Each row comes from the steps of one path. Every step used is in the known rows, and no mark comes twice. Write the path behind each row, first mark first.
Known rows:
radiz, vevig, vina: [-0.519  2.187  0.436 -0.388  0.225  0.374 -0.878 -0.316  1.525 -0.243
  0.254  1.726  0.255 -0.717 -0.791  1.533  1.055 -3.337  0.193 -1.447
  1.277  1.739]
vevig, vina, zapo: [-0.889  0.041 -0.167  0.491  0.876  0.015 -1.880 -0.822  0.719  1.042
 -0.270  1.905 -1.507 -1.551 -0.294 -0.474  0.937 -2.591 -1.500 -0.388
  0.790  1.738]
bita, zapo, vina, vevig, radiz, bizo: [ 1.531  2.038  1.282 -0.802 -1.325  2.083  1.736  0.886  0.242  0.446
  0.523 -1.654 -0.430 -1.030 -0.663 -1.825  0.817  1.450  0.930  0.180
  0.186 -1.345]
sokig, vina, purusor, duru: [-1.416 -0.144 -1.240 -1.137 -1.932  0.854 -1.972 -1.031 -1.793 -0.196
 -0.722 -0.229 -0.337 -0.626  0.001 -0.629 -1.162  2.258 -0.493  0.377
  0.726 -0.520]
bita, sokig, vina: [ 1.588 -0.660  0.162 -0.508 -3.223  0.668 -2.680  3.399 -1.325  0.363
 -0.051  0.741  0.578  0.883  0.000  3.650  0.364  3.674 -0.419  0.922
 -0.638 -1.174]
bizo, radiz, vevig: [-0.539  1.785  2.047  0.349 -0.895  2.155 -0.770 -0.914 -0.702 -1.283
  1.656  0.872  1.415 -0.401 -0.104  2.509  0.174 -2.960  0.542 -0.566
  0.979  2.264]
radiz, vevig: [ 0.544  2.266  1.257 -0.707  0.181  1.965 -1.679 -0.225 -0.481 -0.554
  0.588  1.066  1.681 -0.367 -0.633  1.906  0.036 -0.308 -0.498 -1.117
  0.885  1.100]
bita, sokig, vina, vevig: [ 1.448 -0.279 -0.127 -0.536 -3.796  2.153 -0.807  3.865 -2.161 -0.122
  0.403  0.702 -0.428  0.857  0.486  2.068  0.325  3.715  0.220  0.344
  0.225 -0.862]
purusor, duru, vevig, vina: [-0.896 -1.621 -1.411 -1.106  1.467 -2.085  0.934 -1.559  1.699 -0.183
 -1.397  1.039  0.802  1.201  2.429  1.211  0.471 -1.420  1.066 -0.086
  0.284  1.964]
duru, vevig, vina: [-0.699 -2.370 -0.123  0.181  0.393 -2.238 -0.757 -0.152  2.306  0.513
 -0.884  1.385  0.663  2.031  1.473  1.576  1.344 -2.711  0.069 -0.364
  0.814  1.720]
sokig, vina: [-0.381 -0.421 -0.055 -0.510 -3.683  0.885 -2.718  1.018 -0.475  0.681
 -0.146  0.760  0.979  0.889 -0.200  2.601  0.805  1.812 -0.325  1.100
  0.729 -0.386]
vevig, vina, purusor: [-1.585 -0.366  0.201  0.363  0.791 -0.512 -2.280 -0.703  1.007  0.564
 -0.565  0.846 -1.352 -1.080 -0.771 -1.567  0.088 -2.928 -0.958 -0.164
  0.651  0.492]
zapo, bita, sokig, vina, purusor, duru, vevig: [ 0.631 -2.872 -1.952  1.297  0.273 -2.778  1.411  1.091 -1.226 -0.943
 -1.000 -1.203  0.249  1.915  0.330 -0.350 -1.180  2.962 -0.451 -0.108
 -0.804 -1.502]
bita, zapo, vina, purusor, duru, vevig, radiz, bizo: [ 0.526 -0.128  0.075 -0.765  1.566 -1.413  1.380 -1.898  0.550  0.088
 -0.723 -2.713 -0.294 -0.216  0.387 -3.388 -0.641  0.908  0.141 -1.181
 -0.034 -0.828]
vina, purusor: [-0.486 -0.233  0.982  0.030  0.741  1.241 -3.151 -0.777 -1.039  0.503
 -0.360  0.185 -0.061 -0.710 -0.711 -1.180 -0.958  0.057 -1.621  0.255
  0.478 -0.086]
duru, vevig, vina, zapo, bita: [-0.585 -2.490 -0.751  2.721  2.534 -3.163  1.456 -0.833  1.978  0.404
 -0.670  0.926 -0.392  0.780 -0.026 -1.244  1.274 -3.936 -1.398 -0.780
  0.801  1.428]
purusor, duru, vevig, radiz: [-0.530 -1.343 -0.045 -1.128  1.203 -0.619 -0.159 -1.663  0.736 -0.266
  0.506 -1.622  1.643  1.550  2.538  1.805 -1.812 -0.293  0.878 -0.061
 -0.502  1.416]
duru, vevig, vina, zapo: [-0.823 -2.246 -0.421  0.998  1.319 -1.710 -1.053 -0.822  1.298  1.032
 -0.739  1.810 -0.913  0.489  0.983 -0.283  1.229 -3.545 -1.487 -1.682
  1.484  2.568]
zapo, vina: [-0.657 -0.055 -0.871 -1.029 -0.300  0.815 -0.306 -0.026 -0.707  0.564
 -0.244  0.490  0.744  0.277  0.012  1.378  0.832  1.357  0.313  2.076
 -1.081 -1.420]
sokig, bita, zapo, vina, purusor, duru: [-0.047  0.710 -1.152 -1.617 -0.158 -0.736  0.419 -2.112 -1.502  1.144
 -1.401 -0.588 -0.353  0.122 -1.058 -2.183 -0.960  6.137  1.240  2.194
 -2.293 -3.695]
bita, zapo, vina: [ 0.810  0.532 -0.177 -1.055  0.059  0.224 -0.271  0.165 -0.490  0.945
 -1.135  0.126  0.827 -0.289 -0.778  0.752  0.503  4.245 -0.126  2.805
 -0.681 -1.700]

Write each row's path:
[-0.670 -1.871 -0.583 -0.707  2.379 -0.600 -0.917 -2.138 -0.865 -0.319
 -1.180 -0.261  0.510  0.579  1.600 -1.429 -1.510  0.478 -0.592 -0.788
  0.681  0.945] => vina, purusor, duru, vevig
[ 1.058  1.855  2.480 -0.353 -1.530  2.997 -0.159  0.699  0.207 -0.169
  1.213 -0.976  0.273 -0.777  0.420 -1.076  0.363 -1.475  0.220 -1.467
  0.694  0.628] => vina, vevig, radiz, bizo
[ 0.209  1.276  0.621  3.084  1.663 -0.741  2.381  0.832  0.259 -1.749
  1.766  1.178 -1.272 -1.790 -1.483  0.361  0.648 -4.954 -0.213 -1.347
 -0.130  1.930] => bizo, radiz, vevig, vina, zapo, bita, sokig
[-1.513  1.420  0.520  3.205  1.406 -0.362  2.269 -1.544  1.131 -1.427
  1.557  1.097 -0.867 -1.777 -1.694 -0.709  1.063 -6.973 -0.137 -1.249
  1.257  2.461] => bizo, radiz, vevig, vina, zapo, bita
[-1.738  0.414 -1.034 -1.006  1.914 -0.574 -0.785 -2.113  0.340 -0.090
 -1.241  0.343 -1.264 -1.731  0.193 -1.921 -0.899 -1.524  0.011  0.296
  0.186  0.754] => vevig, vina, purusor, duru
[-2.657  1.892 -0.009  0.055  1.161  0.404  0.654 -2.859  0.124 -1.973
  0.793  0.586 -1.235 -2.244 -0.107 -1.120 -0.657 -5.575  1.317 -1.449
  1.257  2.710] => bizo, radiz, vevig, vina, purusor, duru
[-0.521  0.660  1.543 -0.697 -1.032  2.631 -0.726  0.531 -0.143  0.101
  1.652 -1.092  0.088 -0.024  0.721  0.256 -1.323 -0.751  0.529  0.264
  0.523  0.541] => vina, vevig, radiz
[ 1.021 -2.082 -2.052  1.494  4.167 -3.522  3.212  0.013  0.769 -0.529
 -1.022  0.506 -0.539  0.129  1.013 -0.418 -0.246 -0.468 -0.549 -0.518
 -0.956  1.078] => purusor, duru, vevig, vina, zapo, bita, sokig
[ 0.996  0.355  0.071 -1.078 -2.200 -0.643 -0.407  0.082 -0.254  1.869
 -0.817  0.119  1.054  1.640 -1.152  0.830  0.850  5.797  1.090  2.854
 -2.456 -3.656] => sokig, bita, zapo, vina
[-0.256 -1.448 -1.729 -1.075  2.615 -1.731  1.026 -2.013 -0.942  0.146
 -2.011 -0.916 -0.051  0.565  0.498 -2.086 -0.856  3.652 -0.242  0.803
  0.135 -1.050] => bita, zapo, vina, purusor, duru, vevig
[ 0.285  1.697  0.664 -0.711 -1.820  2.418  1.896  0.736  0.032 -0.076
  1.349 -1.343 -0.397 -0.450  0.181 -1.435  1.131 -1.266  1.370 -0.535
 -0.214 -1.008] => zapo, vina, vevig, radiz, bizo
[-1.567  0.391 -2.125 -1.605  1.594  0.534  0.512 -2.080 -2.046 -0.150
 -0.629 -0.452 -0.554 -1.290  0.076 -1.862 -0.942  1.667  0.311  1.523
 -0.956 -1.533] => zapo, vina, purusor, duru
[-1.102 -1.668 -1.780 -0.204  2.593 -1.777  0.503 -2.116  0.819  0.273
 -1.082  1.299 -0.808 -0.121  1.958 -0.399  0.298 -2.074 -0.455 -1.268
  0.945  2.761] => purusor, duru, vevig, vina, zapo
[ 1.460  1.803 -0.276  2.268  2.857 -1.038  1.541  1.255  0.480 -0.804
  0.707  1.324 -1.175 -1.716 -2.110  0.068  0.558 -2.410 -1.350 -1.775
  0.122  0.725] => radiz, vevig, vina, zapo, bita, sokig
[ 2.543  0.712  1.176  1.406 -3.414  1.001  2.049  4.073  0.022 -0.868
  1.552 -1.955 -0.034  0.646 -0.823 -0.045  0.628  0.824  0.573 -0.859
 -0.495 -1.820] => zapo, bita, sokig, vina, vevig, radiz, bizo
[ 0.912 -0.535  0.106  1.375 -2.966  0.630  1.544  3.944 -0.477 -0.710
  1.933 -2.137 -0.252  1.238 -0.500  1.403 -0.970  1.556  0.796  0.821
 -0.761 -1.868] => zapo, bita, sokig, vina, vevig, radiz
[-0.761 -1.405 -0.682 -1.106 -0.273 -2.486  0.900 -2.124  0.209  1.218
 -0.356 -2.727 -0.319  2.304  0.249 -1.914 -1.731  3.124  1.726  0.500
 -2.204 -2.804] => sokig, bita, zapo, vina, purusor, duru, vevig, radiz
[ 1.201  1.397  2.677 -0.401 -0.879  1.506 -1.855  0.156  1.131  0.337
  0.887 -0.986  1.218 -0.617 -0.071  0.446  0.306 -1.321 -0.409 -0.884
 -0.336  0.383] => vevig, radiz, bizo
[-0.565 -0.253 -0.185 -0.740 -4.291  2.456 -0.963  1.575 -1.457  0.129
  0.247  0.820  0.039  0.881  0.353  1.059  0.748  1.846  0.430  0.334
  1.738 -0.120] => sokig, vina, vevig
[ 1.968  0.517  2.086 -0.826 -1.841  0.012 -2.406 -0.016  0.057  1.845
 -0.844  0.574  1.748  1.344 -0.916  1.223 -0.048  5.716  0.178  1.745
 -1.476 -1.964] => sokig, bita, zapo
[ 1.504 -0.565 -0.515  1.090 -2.557  0.822  1.841  3.853 -1.457 -0.753
  0.396 -0.102  0.142  1.068 -0.455  1.194  0.164  3.443  0.309  1.013
 -0.424 -1.963] => zapo, bita, sokig, vina, vevig
[ 1.135 -0.750  2.357  0.233 -0.497 -0.197 -1.331 -0.024  1.747  0.448
  0.642 -1.096  1.681  1.520  1.325  0.583  0.589 -2.318 -0.520 -2.163
  0.425  1.167] => duru, vevig, radiz, bizo
[ 1.292 -0.443 -0.508  2.113  2.575 -1.634  0.955  1.497  0.581  0.253
 -0.117  1.049 -1.188 -1.334 -1.284 -0.334  0.390 -0.796 -1.561  0.480
 -1.243 -0.190] => vevig, vina, zapo, bita, sokig
[-1.589  2.365 -0.806 -1.015  2.270  0.310 -0.030 -2.258  0.246 -1.106
 -0.392  0.909 -1.240 -2.191 -0.710 -1.597 -0.790 -3.191  0.159 -1.957
  1.481  1.569] => radiz, vevig, vina, purusor, duru
[-1.384  0.520 -0.427 -1.030 -1.224  2.085  1.375  0.568 -0.647  0.106
  1.597 -1.627 -0.693  0.271  0.568 -0.020 -0.290 -0.635  1.567  1.131
 -0.448 -1.117] => zapo, vina, vevig, radiz
[ 2.399 -0.366  0.496  0.998  1.586 -0.582  0.472  2.223 -0.314 -0.436
  0.024 -0.129  1.663  0.332 -0.696  1.927 -0.623  2.859 -0.719  1.999
 -2.190 -1.548] => zapo, bita, sokig
